(in the rows, 128 means zero)
Known rows, with every step that occurs
f e q t h: [114 117 110  89 128 116 129 126 138 145 178  97 132  88 130 128  98 122
 153 127]
t h e q: [ 98 142 126 109 163 171 121 131 134 139 172 110  92 108 133 114 103 111
 154 120]
e q: [ 85 165 131 115 153 142 122 136 129 132 176  87  79 114 116 119 101 123
 151 136]
t h: [110 124 107  98 120 170 118 117 126 160 176 103 114  96 162 122  96 105
 158 127]
j h t: [108 184 122 125 145 108 114 102 128 168 167  90 138 125 168 112  89 103
 139 139]
j h e q: [ 95 151 129 111 173 154 118 124 134 146 177  93  93 121 139 110 103 113
 153 133]
q t h: [123  93 110  92 116 135 120 122 132 156 177  82 125  90 152 128  99 117
 152 126]
f j: [ 93 137 117 123 125 131 112 146 124 146 173  81 136 103 152 123  98 133
 138 168]
j h e q t: [114 107 129 105 155 105 120 132 138 144 177  54 105 113 132 123 106 129
 142 133]
h e q t: [113 107 131 112 152 115 120 139 136 138 172  55  92 113 125 127 107 130
 139 130]
f t h e q: [ 95 135 126 109 164 182 125 131 136 138 172 117 109 106 131 114 103 117
 142 126]
j h t f: [107 179 133 145 130 136 116 123 130 172 157 124  96 136 150 122  86 114
 147 160]
j h: [103 141 112 102 138 135 113 104 125 175 187  68 120 120 176 111  95 109
 155 154]
h e q t f: [111 127 140 137 135 141 120 149 136 151 161  99  65 129 121 132  99 132
 147 154]
q t f j: [103 124 127 135 116 116 115 159 130 149 166  92 127 107 132 133  97 149
 137 181]
e h: [ 90 179 134 118 134 144 121 116 129 140 183  57  99 116 136 120 106 104
 145 118]
q e h t: [105 252 136 132 129 127 120 116 136 151 164  83 125 118 142 118  91  98
 134 111]
q t f e h: [ 95 193 130 122 127 112 135 124 141 142 175  80 109 126 123 130  98 111
 141 140]
f j h e q: [ 91 151 128 112 171 143 118 132 134 143 178  96 111 113 135 109 103 121
 149 141]

Rows
[116 100 113 110 144 217 119 120 135 163 166 112 127 112 183 115 100 100
 133 129]
f t h e
[ 98 242 132 112 117 163 122 122 136 149 182  58 100 111 138 120  98 101
 148 113]
q e h
[119 111 114 111 145 200 112 121 131 164 165 103 101 116 185 116 100  92
 150 121]
t h e
[104 180 121 126 142  93 113 111 129 163 168  96 165 115 163 112  89 115
 135 150]
f j h t
[128  91 114 107 142 176 114 123 135 162 167  87 108 112 178 121 102 100
 146 119]
q t h e
[102 205 115 133 129 114 132 121 140 167 158 129 118 142 153 125  80 108
 141 173]
j h t f e
[106 180 137 154 125 148 116 134 129 163 150 125  79 138 142 127  87 114
 143 156]
h t f
[100 210 137 136 142 115 120 110 131 144 164  81 124 122 141 120  96 100
 132 114]
e h t
[117 109 121 121 150 148 110 127 135 172 171  86 126 124 180 114 100 115
 143 157]
q t f j h e
[ 96 164 129 147 123 123 114 151 128 151 157 119 134 113 139 126  91 138
 134 177]
h t f j
[115 105 115  90 128 127 124 128 134 146 179  89 124  85 130 127 102 124
 155 121]
e q t h
[100 124 132 136 132 121 117 162 134 143 164 103 123 107 125 129  99 149
 138 175]
h e q t f j
[105 228 143 151 119 149 120 132 135 160 155 119  87 131 132 126  88 111
 144 141]
q e h t f
[111 105 128 107 153  96 120 139 138 141 178  57 124 105 127 123 107 137
 139 141]
f j h e q t
[ 89 209 130 125 129 130 134 121 139 144 175  90 105 129 129 126  97 106
 144 142]
t f e h
[ 85 208 129 128 150 116 134 138 140 136 163 129  95 127 106 124  90 122
 146 154]
h t f e q
